Each row was made from one path, in order. Every step used is in the known rows, and no mark comes twice. Write each row's path.
Known rows
zekez -> nozabi -> zapifal: [ 11  -8   6 -46 -39   7  -8 -12   2 -14 -16  -4  -2   7  14  27  -7  -2
 -10  37 -14 -14 -15 -16  -7   9   7]
rupil -> nozabi -> kepi -> dipa -> mesu: [-16  -1 -15 -14  35  30 -12 -36  17  21 -29  45  29   0  -6  46 -10 -20
 -36   0   0 -23 -39  -1 -16  17  16]
zapifal -> nozabi -> kepi -> dipa: [-35 -17  14 -10  18  22 -14 -13  14  25 -16  13  13   8 -12  24  -3  -3
 -46  12 -12 -10 -47  -2   7  17   4]
kepi -> dipa -> vufif -> nozabi: [  3 -11  -3 -16  -8  29   1 -58  23  -4 -11 -14  27   0  29  41  -4 -28
 -17  45  -5 -20 -25 -13   2  16  13]
zapifal -> dipa -> zekez -> nozabi -> kepi: [ 21 -28   8 -53 -27   8  -1 -27  -3  20 -34  35 -19  19 -13  -6 -10  14
  -7  49 -27  -9 -72  -7   9  -1  22]
kepi -> dipa: [-17  -5  10 -12  17  18  -4 -41  12   2  -3  19   7   6   2  24  -7  -7
 -23   5 -24 -15 -19  -8  -2   8  11]
dipa -> zekez: [ -5 -24  -9 -40 -15   9   0 -37  -2   3 -20   4   2   5 -25  -2  -8   9
   0  29 -25 -13 -36 -14   1 -12  20]
dipa -> vufif -> nozabi -> mesu: [  8  -8 -18 -34 -39  35  18 -70  16  -6 -23 -21   8   4  16  19 -20  -5
  13  49   3 -21 -34 -28  12  28  -8]
zapifal -> nozabi -> zekez: [-21 -31  -4 -50 -16  29  -3 -26  -2  12 -28  14   2   9 -20  27  -6  12
 -42  26 -24 -15 -36  -9  22 -19  -7]
nozabi -> zapifal -> dipa: [-15   3  -2 -23 -40  17   5 -21  -1 -15 -29  29 -35  25 -10   7  -7   6
 -17  29  -9 -15 -25  -9  26  20   4]
kepi -> dipa -> zekez -> nozabi: [ 20 -23  14 -42   4   3 -15 -43  13   8  -9  -1  21   0   3  21  -9  -3
 -19  34 -33 -11 -29  -4 -10  -5  32]
zapifal -> nozabi: [-19 -17   4 -32 -12  20  -1 -22  -4  11 -26  -2   1  11  -8  16  -5  17
 -50  21 -19 -14 -38   0  24   3   8]
bomelus -> kepi -> dipa -> vufif -> nozabi -> zekez: [ 10 -31 -12 -33 -11  40  -6 -48  11 -21   4  -3  32  -3  -4  55  -9 -31
  -4  42 -28 -18  -7 -20  35 -13   5]
nozabi -> kepi: [-20 -17   2 -23  -7  20   1 -18   3  14 -13  26  -7   9 -14   7 -12   4
   2  12 -16 -17 -55 -20  -8   5  -3]
zekez -> nozabi: [ 23 -12  12 -44 -17  10   2 -36   3   1  -9   3   0  11  20  26  -9   7
 -17  27 -29 -18 -32 -10  -7  -8  14]
bomelus -> vufif -> dipa: [-20 -12   3 -30 -25  41 -23 -32  18  -1 -25  23 -13  14  -3   5  -8   3
 -11  40 -17 -29 -41 -52  24  -9  20]
zapifal -> nozabi -> mesu: [-21  -8  -3 -31 -18  26   7 -44   2   7 -27  -3  -7  13 -16   7 -17  20
 -34  18 -14  -9 -35 -11  26  24  -8]
dipa -> vufif -> nozabi -> zekez: [  8 -30 -14 -50 -38  40   3 -52  13   1 -26  -2  14   5  13  34  -8 -15
   5  58 -16 -25 -34 -26   8 -14 -10]
dipa -> vufif: [ -4 -22  -1 -31 -19  12   5 -40   5   5 -27   1  13   4  16  36  -9 -11
 -10  28 -29 -23 -31   4  -7  -2  12]
bomelus -> vufif -> dipa -> zekez -> nozabi: [ 18 -30   7 -59 -39  28 -32 -31  19   2 -28   6   2   7  -2   0 -13   4
  -9  66 -25 -24 -45 -45  14 -22  38]
kepi -> dipa -> vufif -> nozabi -> zekez: [  3 -25  -5 -34 -11  40  -3 -60  26   2 -16   2  27   0  18  47  -7 -29
  -6  52 -15 -25 -25 -20   1  -5  -4]
dipa -> zekez -> nozabi -> zapifal: [ 17 -17   0 -63 -42   1 -14 -15   0 -14 -22 -13   4   4  -6   6  -9   0
   4  53 -14 -10 -24 -16  -7   0  17]
zekez -> nozabi -> kepi -> dipa: [  5 -14  19 -25  15  16 -12 -25  15  16  -2  23  13   5  14  33  -7  -9
 -14  23 -22 -13 -46 -10 -22   7  11]
nozabi -> kepi -> dipa: [-27 -10   9  -9  18  19 -10 -24  16  14  -9  28   8   7  -7  20  -5  -8
  -8   4 -17 -14 -40 -20 -13  13   2]
zapifal -> nozabi -> kepi -> dipa -> mesu: [-30 -12   4 -17   9  26 -14 -23  12  26 -26   9  29   5 -15  45  -5 -17
 -41  -8  -7 -12 -51   5  12  20  16]
zekez -> nozabi -> zapifal -> dipa: [ 15  -2  10 -44 -45   7  -1 -20   1 -16 -30  22 -31  23  13  19 -10   9
 -22  44 -15 -14 -28  -5  17  13   9]
bomelus -> vufif -> nozabi: [  1 -15 -12 -27 -23  46  -4 -48  11  -8 -24 -17  -8   7   8   9 -12  -2
  -3  32  -2 -26 -44 -52  19 -12   9]
vufif -> dipa -> zekez -> nozabi: [ 24 -20  10 -62 -36  16 -19 -32  16   5  -9  13   8  10  -6  -9 -12   6
  -9  72 -24 -15 -38 -29  11  -6  35]
vufif -> nozabi: [  7  -6  -6 -26 -26  33  10 -51   7  -4  -6 -10  -1  11   3   3  -7   3
  -6  35  -3 -19 -38 -39  15   3   3]

Write each row's path
[ -1 -22  -7 -26 -32  34   1 -35  14  13 -21  -9  13   2  13  21  -7 -17
  10  50  -1 -23 -58 -24  -4  13  -4]
dipa -> vufif -> nozabi -> kepi
[ 11 -10  12 -33   5  13 -11 -32  17  18  -9  12  31   1  10  57  -9 -24
 -12   1 -19 -16 -48  -2 -17  11  24]
zekez -> nozabi -> kepi -> dipa -> mesu
[ -7  -4  -8 -16 -30  31  -6 -36  26 -16 -16 -23  23   0  22  42   0 -36
  -2  56   6 -20  -7 -18   2  28   3]
kepi -> dipa -> vufif -> nozabi -> zapifal
[-10 -18   0 -28   7  10 -11 -42  11   3 -11   8  14   1 -18   9  -7  -3
 -10  23 -24 -11 -26  -9  -2  -1  23]
kepi -> dipa -> zekez
[-24  -6  -2  -7  43  28  -9 -26  15  16 -24  53  13   2   5  22  -6  -7
 -40  17  -5 -18 -36  -8 -22  11   2]
rupil -> nozabi -> kepi -> dipa
[ 10 -19  -1 -63 -59  28 -36  -9  21 -14 -33  -1  -4   6  -7  -2  -8  -6
   5  79 -12 -21 -30 -54  13 -10  28]
bomelus -> vufif -> dipa -> zekez -> nozabi -> zapifal
[-22 -23   0 -22  15  16 -14 -26  14  18 -14  19  11   1 -30   4  -4  -8
   2  20 -16 -11 -50 -17 -15   6  16]
nozabi -> kepi -> dipa -> zekez
[-10 -10 -11 -41 -45  10  -1 -20  -3 -12 -36  22 -32  19 -33 -10  -9   9
  -7  45 -11 -11 -30 -11  28  12  15]
nozabi -> zapifal -> dipa -> zekez
[ -8 -22  -6 -22   1  35 -10 -42  23  12  -6   0  14   1 -20  -4  -6 -14
   7  44   2 -11 -53 -38  -1  11  12]
vufif -> nozabi -> kepi -> dipa -> zekez
[-16 -10 -13 -23  15  27  -3 -19   2  12 -32  49   1   6  -4  12  -8   8
 -27  23  -4 -22 -46 -10 -17   3  -3]
rupil -> nozabi -> kepi
[  3  -5  -5 -32 -25  16  13 -54  -6   4 -34  37 -16  24 -11  27 -12   4
 -24   3 -23 -19 -48   7  32   9  28]
zapifal -> dipa -> mesu
[ 10 -26  13 -55 -32  20 -22 -15  16  19 -12  25   7   8 -19 -15 -10   4
   8  72 -19 -17 -59 -35   4  -3  23]
vufif -> dipa -> zekez -> nozabi -> kepi
[  7   6 -23 -30 -61  37   9 -46   3 -17 -28  -1 -16  21  -8  23  -8 -12
  -9  35  13 -20 -35 -22  46  27  13]
vufif -> nozabi -> zapifal -> dipa -> mesu
[ -9   4 -16 -25 -18  24   3 -23   1 -12 -47  58 -32  20   0  11  -7  11
 -49  42   3 -21 -16  -1  16  17   5]
rupil -> nozabi -> zapifal -> dipa
[  8  -9 -17 -41 -61  27   7 -36   5 -15 -27   0 -26  19 -25 -18  -7   3
   1  69  10 -12 -37 -32  42  16  13]
vufif -> nozabi -> zapifal -> dipa -> zekez
[-30 -29   8 -26  10  17 -20 -17  10  26 -25   6  20   2 -31   7  -5  -1
 -36  27 -14  -3 -51   0   4  10  15]
zapifal -> nozabi -> kepi -> dipa -> zekez
[  1  -4 -11 -19 -14  32   9 -77  27  -3 -14 -18  19   3  22  33 -18 -19
  -2  41  -2 -21 -23 -25   5  37  -6]
kepi -> dipa -> vufif -> nozabi -> mesu
[ 24 -18  -1 -43   1   8  -7 -48   2 -20   5  -2  18   2 -26  17 -19   4
   2  20 -39  -3  -5 -15  24  16  24]
bomelus -> kepi -> dipa -> zekez -> nozabi -> mesu
[ 18 -27 -14 -45 -47  40  11 -60  12   5 -37  23 -13  16  13  27 -14  -9
 -10  66 -17 -21 -48 -16  31 -10  -3]
zapifal -> dipa -> vufif -> nozabi -> zekez
[ 33 -25   7 -54 -30   4   1 -43   0   8 -31  20 -19  18  -6   1 -13  18
 -23  50 -33 -10 -52   3  19  -8  35]
zapifal -> dipa -> zekez -> nozabi
[  0   3  -8 -25 -52  34  12 -37   5 -15 -23   8 -34  25  -2   0  -5   4
 -12  53  14 -17 -30 -32  41  25  -2]
vufif -> nozabi -> zapifal -> dipa
[-13  -7   2  -8   6  40  -2 -40  23  10   4   7   9   7   0  13  -6 -15
  -3  27   5 -19 -47 -36   0  17  -2]
vufif -> nozabi -> kepi -> dipa
[  8 -35   3 -59 -33  33 -36 -17  20  17 -29  21   3   7 -11  -4 -12   0
   9  68 -21 -23 -70 -55   4 -15  29]
bomelus -> vufif -> dipa -> zekez -> nozabi -> kepi
[-24 -19   7 -14   8  14 -11 -26  21  19 -19  21  23  -2  13  45  -7 -25
  -5  23 -26 -18 -45   4 -20  17   5]
nozabi -> kepi -> dipa -> vufif
[  5 -18  -8 -26 -39  30  10 -42   8  15 -36  18 -14  19  10  14 -10  -7
  -5  58  -1 -19 -71 -12  23  18   4]
zapifal -> dipa -> vufif -> nozabi -> kepi
[ -5  -5 -22 -39 -22  18  -3 -24  -5  -7 -54  46 -28  14 -20  -5 -10  10
 -36  55  -1 -15 -22  -2  16  10  15]
rupil -> nozabi -> zapifal -> dipa -> zekez
[ 22   1   0 -48 -52   9   0 -28  -1 -10 -36  15 -13  20   7  41 -12  -7
 -18  30 -12 -12 -32   0  24  17  27]
zekez -> nozabi -> zapifal -> dipa -> mesu
